Known rows, with every way that one mark hangs from another
U(M): [ -4.5 -33.1  19.8  -0.9   5.0  -3.0  -0.5   1.9  14.6   7.0   5.6   2.1
   7.7   3.4  -1.3  -6.1  -0.4   4.6   4.7  -1.5  -5.0   0.1  20.9   9.4
 -25.0]
T(B M(E U)): [ -3.3 -44.8  12.6  13.6 -25.8  17.7 -13.8  22.6 -44.1  12.7 -22.6   6.8
  -4.8  15.5 -11.3  -1.9 -26.3   2.0  13.1  -2.9  15.8   3.2  33.2  14.6
   0.9]
G(H(A) J(S) U(M)): [-34.4 -73.0 -23.0 -20.0  -1.6  14.2  20.0  16.7  15.6  21.4  42.4   7.1
  15.4   7.1  18.7  -8.6  26.0   8.4  19.7  29.4 -15.6   2.4  39.4  15.7
  13.9]
H(A G(U(M(D T)))): [ -2.2  -1.9 -13.4  -7.6  56.9  -6.8  -0.1   5.5 -17.3  22.0  15.7  19.8
  -4.1  -4.1  13.9  -6.3  15.4   9.0  11.6  10.2 -16.9 -15.1  14.4  23.0
 -24.4]
T(B M(D(V) E U)): [  4.8 -47.0  17.6  19.8 -24.5  30.8 -14.4  29.3 -47.0  32.3 -34.5   5.6
  -4.1   2.3  -2.3  -7.4 -22.2  -3.0  11.4  -8.3  30.8   4.4  52.8  11.2
   7.8]
J(S): [-20.4  -4.4  -2.6  -4.7 -10.1  16.3   1.6   0.6  -8.1   5.5  17.5   1.0
   3.9   5.6  -2.5  -4.4  -0.1   6.9  -2.5  11.6  -2.8  14.6  -0.3   4.6
   9.1]
D(M(E T U) V): [ -8.6 -39.3  12.0  10.2 -15.3  31.1 -12.3  20.7   6.5 -12.7 -21.2  -0.5
  12.3  10.6   0.4 -15.7 -10.3  -8.5  11.3   2.4  40.0 -13.8  66.5 -12.3
  15.6]
U(M(D E T(B))): [ -7.0 -21.6   4.6   2.1   2.8   5.4  -7.4  26.1  -9.1   8.6 -11.7  16.5
   6.8   6.2 -12.2 -13.0 -10.9  13.1   0.6   7.7   3.1   1.3  38.6  20.5
  -9.1]
V(D(M(E T(B) U))): [-10.3  -1.3  -1.0   1.4 -19.6  15.7   0.7  12.1 -29.6  12.2  -8.1   9.8
   1.5  22.7 -15.5  -8.6 -10.2  -3.3  14.6 -15.3  48.5 -20.5  47.5   3.0
  15.9]
V(D): [  2.6  10.3  -1.3  -4.5  -7.8   2.2  10.9 -10.4 -17.8  20.0   3.0   4.0
  -2.7   8.7  -4.9   4.8  -1.5  -0.5  -1.7 -18.8  21.9 -10.6   9.3  -2.4
   4.5]
U(M(D(V) E T(B))): [ -4.2 -39.2  15.3   5.5  -0.3  13.7  -6.9  24.2   4.0  13.6 -18.7  13.3
  10.4   4.8  -8.6 -13.5 -15.4   9.8  -4.0   2.2   9.3   2.7  51.6   8.8
  -8.7]
A(H(G)): [ 13.0  19.3 -10.6  11.8  13.4 -10.5  -0.2  13.6  -0.3   4.3   8.4  -5.1
  -8.3   6.1   8.5  -2.6  14.6  -0.9 -14.4   1.1  -5.6  -7.9  -1.1   4.7
 -20.1]
D(M(E) V): [  1.0 -55.4  19.0  12.5 -13.7  23.9   0.4   3.4  26.0   2.4  -7.2  -6.8
  12.0   0.0   1.6  -8.9 -22.2  -5.6  -6.3   4.9  31.6  -4.1  61.1 -19.1
   1.7]
V(D(M(E))): [ -1.4 -12.3  -0.2   1.5 -13.6  10.2  12.7  -3.7 -14.6  16.5   6.4   1.9
   2.2   9.6  -6.9  -0.8 -13.5  -0.9  -0.2  -8.0  37.6 -15.5  42.9  -2.3
   5.1]
A(H(G(U))): [ 12.1  15.8 -11.0   4.8   3.2 -11.4   2.5  14.4   6.8   7.1   8.0  -5.6
  -7.5   3.5  19.2   1.6  20.2  -1.0  -7.6   2.4  -4.4  -8.3  -2.3  12.3
 -16.3]
U(M(T)): [-10.8 -15.9   6.8  -3.7   8.3  -0.9  -5.2   4.5  10.4  -7.9  -3.1  13.1
   9.3  13.8  -8.1 -12.8   3.8   4.4   7.6  -0.2  -7.4  -3.2  23.1   9.8
 -17.7]
H(G): [ 12.0  22.9   4.5   9.9  39.2  10.1  -2.1  -7.8  -4.2  12.7   6.4   4.8
  -7.4  -0.3   0.8  -0.4   0.2   7.3  -1.9   1.4  -3.3 -11.6  -3.5   4.7
 -11.0]
T(B M): [ -3.9 -27.4   6.3  10.4 -15.3  12.7  -5.0   2.7 -31.1  19.9 -17.0  11.8
  -5.0  15.6 -16.1  -8.0 -21.8  -7.7  12.9 -13.7   7.5   8.7  21.6   3.9
  -6.6]
M(D(V) E T(B)): [ -0.5  -6.2  -3.9   8.3  -6.1  21.6  -7.9  28.2 -14.4   7.4 -30.0  14.4
   4.5   0.9  -9.6  -9.5 -18.2   6.7 -11.1   4.9  19.8   2.3  38.3  -0.9
  20.6]
E(M(D(V))): [  8.3 -20.9 -11.1  18.6   1.3  23.5 -10.1   8.5  -6.1  13.8 -15.0   2.5
  -2.5 -11.0   7.0   3.3  -4.7  -9.9  -7.9   9.0  16.8   5.3  35.0   1.7
  12.4]
G(H(A) J(S) U(M(T))): [-39.0 -59.0 -33.3 -23.2   0.4  17.0  16.3  19.8  12.6   7.9  35.0  15.3
  17.4  15.8  13.2 -13.8  28.5   8.1  22.2  30.8 -17.3  -1.1  40.6  15.5
  20.5]
S(J): [  2.1  -9.2  -8.1   7.0  -1.1  12.9  -1.1  -4.1  37.0  -5.8 -11.2 -16.9
  -0.3  -3.7   2.3  -2.9   3.3   4.8  -0.9  23.6   5.4  12.6   4.7  -7.7
   2.9]
T(B M(D(V) E)): [  5.6 -46.0  11.2  17.7 -19.1  26.5  -6.5  17.6 -34.1  31.8 -29.0   9.0
  -3.1   1.7  -7.9  -7.5 -31.0  -1.0  -2.1  -4.6  20.5  10.8  49.2   4.3
   1.3]
M(D T(B)): [ -6.1  36.3 -16.4   1.2   3.5   8.5  -8.5  21.6 -29.5  11.4 -21.1  19.9
  -3.7   4.6 -12.2 -17.3   3.7  -3.8  11.5  -6.1  12.4  -0.3  11.6   9.5
  20.0]
G(H J(S) U(M(D(V)))): [-21.7 -62.8  -5.1  -9.3 -16.9  37.3  18.3  19.1  27.1  35.8  21.0   1.3
  17.4  -2.2  24.4 -13.4  27.0   4.9  17.8  23.5   8.3   4.7  54.8  14.6
  29.0]
A(H(G(J(S) U))): [ -5.0   3.7 -14.1   1.5   2.2   3.5   7.5   8.6  11.3   9.2  26.1  -3.8
  -8.2  13.2  19.6  -3.6  19.2   5.7 -10.3  22.2  -4.0  -5.3   6.0   9.1
  -7.1]
T(B): [ -2.6  -1.1   7.7   2.0  -6.7  -0.8  -2.5   5.7  -1.5  15.0  -5.1   5.5
  -1.6   7.0 -14.0  -3.9 -14.0   0.1   4.5 -11.4   6.5   4.9   0.4  -2.0
  -0.6]

Rows
[ -1.3  14.7  -4.4   5.8   0.8  18.5  -9.2  17.7 -14.4  17.0 -30.5  16.1
   0.4   2.4  -8.6 -17.8  -3.1  -6.8   6.1 -13.7  22.1   1.5  26.0  -5.5
  17.9]	M(D(V) T(B))
[-12.2 -35.6  10.9  -0.8  -2.1   1.3  -6.2  15.8   7.8  -6.7  -6.5  14.6
  10.6  17.8 -16.9  -8.8 -17.7  15.1  -2.5   6.9  -5.3   0.8  32.1  12.4
 -16.1]	U(M(E T(B)))
[-10.1 -10.3 -17.6  -8.5  62.4   1.8   4.4  -0.3  -6.4  18.3  26.7  20.1
  -8.5   3.7  17.2 -10.9  14.9  13.7  11.6  26.6 -14.7 -21.2  25.7  16.8
 -16.9]	H(A G(J U(M(D T))))
[  1.7 -11.8   1.4  12.6  -8.3  21.0 -12.4  20.0 -58.1  21.0 -23.0   2.8
  -8.4  -1.2   8.9 -10.0   8.3 -11.0  24.5  -6.5  18.7  -1.9  30.8  22.5
   7.1]	T(M(D U))
[ -9.2  14.9  -8.4  -2.5  -8.5  11.8   7.4  -7.2 -18.0  10.6  -1.6  12.0
   1.6  18.5 -11.8 -12.3   0.0 -10.5  13.2 -17.1  36.2 -19.3  37.8  -5.0
  10.8]	V(D(M(T)))
[  5.1 -27.9  -6.9  12.8  -8.2  18.4  -3.4  15.6 -44.0  13.1 -16.6   6.1
  -4.4  -3.5   3.2  -2.3 -12.1   2.1  -2.3  12.8   5.2   5.4  36.8  18.7
   3.8]	T(M(D E))
[ -6.8  15.6 -10.0   5.9  -7.1  15.8 -18.1  47.6 -47.3   2.7 -28.7  12.9
  -2.5   3.5  -6.3  -8.5  -1.4   8.2  12.1   6.9  24.9  -6.3  26.3  23.2
  27.2]	M(D E T(B) U)
[ -6.1  12.6 -23.4  15.0  -2.0  21.3 -23.4  31.7 -40.0   3.6 -26.0  15.7
  -7.3   5.9  -5.8  -4.8   4.1 -10.1  15.8   5.8  23.5  -2.5  29.3  18.6
  25.7]	E(M(D T(B) U))
[ 12.1 -26.4   5.3  10.3  -5.3  18.1  -0.8  19.1  -7.2  15.2 -14.0  -3.4
   2.6 -16.6   9.9   2.0 -11.8   8.4 -19.3  11.8  16.6   1.8  34.9   0.6
  11.3]	M(D(V) E)
[  9.6 -27.2  12.6  11.8 -11.5  23.0 -10.8  34.7 -22.8  14.9 -21.9  -7.7
   1.2 -16.5  16.9   1.7  -2.7   5.0  -1.5   6.4  29.6  -4.8  39.3   9.2
  19.4]	M(D(V) E U)
[ -9.6 -39.5  16.0  12.0 -20.3  31.5 -13.7  23.2   4.8  -4.5 -24.8   3.4
  11.3  14.7  -8.5 -17.5 -19.4  -8.6  13.8  -4.9  44.5 -10.6  66.3 -13.2
  14.3]	D(M(E T(B) U) V)
[-16.4 -81.5 -22.4 -14.9   2.7   3.1  19.5  21.9  23.5   9.1  27.9   4.6
  14.8   2.5  20.4   1.1  15.5  13.3  11.5  32.3 -15.7  -9.4  45.7  15.5
   7.9]	G(H(A) J U(M(E)))
[-19.9 -44.5  -7.5 -10.5  47.7   8.4  11.1  -3.6   0.0  17.4  47.0  12.4
  -2.7   7.7  15.8  -2.3  -0.9  26.2  -2.8  40.0 -20.5  -9.3  24.9  16.8
 -20.3]	H(A G(J(S) U(M(E))))
[  0.5  -3.7 -17.6  17.1  -1.7  31.8 -22.9  25.7 -23.2  -0.8 -29.4   9.1
  -2.8  -0.4   6.0  -4.3   8.3 -12.3   7.6   6.1  26.7  -5.1  39.8   8.6
  26.3]	E(M(D(V) T U))
[  9.2  -1.0   0.0   3.9   5.3 -13.9   2.3  14.5  15.2  11.3  10.4  -4.8
  -4.5   6.0  18.6  -1.6  19.5   1.3  -5.9   2.2  -6.9  -8.1   8.4  16.2
 -30.2]	A(H(G(U(M))))
[ -9.4  -0.5  -4.1  -1.1 -15.6  17.3   1.8   8.9 -28.8   4.2  -5.1   6.6
   2.0  18.0  -8.6  -6.8  -3.5  -3.0  13.5 -10.1  44.0 -23.1  48.2   4.1
  15.9]	V(D(M(E T U)))
[  4.6   6.5 -13.1   3.6   6.3  -4.4   6.2   9.3  14.4   5.1  17.1  -5.1
 -11.0  10.0  21.1  -2.3  19.3   1.4  -9.0  15.9  -2.4 -13.2   7.3   6.2
 -11.4]	A(H(G(J U)))
[-13.6 -12.8  -5.8   6.3  -9.7  13.7  -4.4  15.6  -3.4 -10.9  -8.9  12.5
   6.8  16.5 -19.3 -16.3 -19.9  -1.7   6.6   8.6  22.8  -5.4  44.0   0.1
   9.2]	D(M(E T(B)))
[-12.0 -55.7  -6.5 -11.2 -10.5  15.5  16.7  12.8  39.4  15.6  16.7   1.3
  13.2   4.2  19.2  -5.1  26.0   3.2  21.7  17.5  -1.5  -9.4  39.8  13.0
  15.7]	G(H J U(M))
[-16.7   3.9   1.2   5.6  -7.7  16.3 -13.4  19.3 -13.4  -2.4 -14.9   9.8
   3.0  17.5 -12.5 -23.5   2.1 -15.5  34.7  -9.4  35.4 -13.2  38.3   1.8
  14.0]	D(M(T(B) U))
[ -1.2  15.9  -2.5   5.5  -0.7  25.5 -17.3  28.7 -28.8   5.6 -33.2   7.0
   1.4  -3.3   9.6 -15.0  18.1 -10.3  19.6  -9.2  29.3 -10.1  31.3   5.3
  26.4]	M(D(V) T U)
[ -2.9 -14.5   5.4   4.3 -17.8  13.5   5.7   6.5 -25.9  17.0   2.7  -0.8
   0.6   9.9  -2.7  -0.7  -7.1  -2.4  10.3 -10.1  46.9 -20.4  45.9   3.5
  10.7]	V(D(M(E U)))
[ -5.7 -14.4   4.0  -3.6  33.9  18.1   4.3  -4.3  22.9   4.0  16.9  13.3
  -2.3  11.1  11.1  -3.0   0.9  22.3   1.7  30.6  -6.5 -18.8  27.7  15.5
 -10.3]	H(G(J U(M(E T))))
[-20.6 -33.5  -7.5 -11.6  51.0   7.3   9.5  -8.6   1.0  21.5  47.1  12.1
  -4.1   7.8  15.8  -6.7   6.3  19.8   5.8  31.3 -19.7  -9.7  19.8  13.7
 -21.1]	H(A G(J(S) U(M)))
[-33.1 -86.2 -24.5 -18.8  -5.3  15.4  20.5  22.3  17.7  14.2  41.9   5.3
  17.5   6.1  18.4  -3.4  15.3  18.2   8.3  41.0 -17.5   2.4  46.8  18.7
  15.4]	G(H(A) J(S) U(M(E)))
[ -8.3  -0.7 -23.1  10.5  -4.0  18.7 -21.8  17.5 -20.6 -21.4 -16.9  11.0
  -2.3  12.5  -2.5   1.9   4.4  -7.3   9.3  10.1  11.5  -6.8  21.4  12.9
  19.5]	E(M(T U))
[  2.8   2.6 -14.8  -7.7  49.7  -8.9   2.5  -4.2 -11.5  17.3  20.5  10.7
  -8.0  -6.0  15.3   5.0   7.6   8.4   4.4   8.8 -16.4 -13.2  -5.3  12.0
 -18.2]	H(A G(U))
[ -5.1 -26.8 -32.7 -14.9  -5.0  -5.8  12.8  21.8  -1.8  15.0   8.6   4.0
  11.6 -10.4  17.7   5.6  27.1  -5.5  18.6   2.1 -10.8  -1.7   7.3  12.9
  17.0]	G(H(A) U)
[-12.4 -44.1 -13.0  -9.3  -7.3  27.4  12.7  21.3  31.3  19.3  -0.5   9.7
  15.0   1.9  21.1 -14.6  30.2  -1.7  22.0  15.1   7.7 -10.3  57.6  10.7
  25.6]	G(H J U(M(D(V) T)))
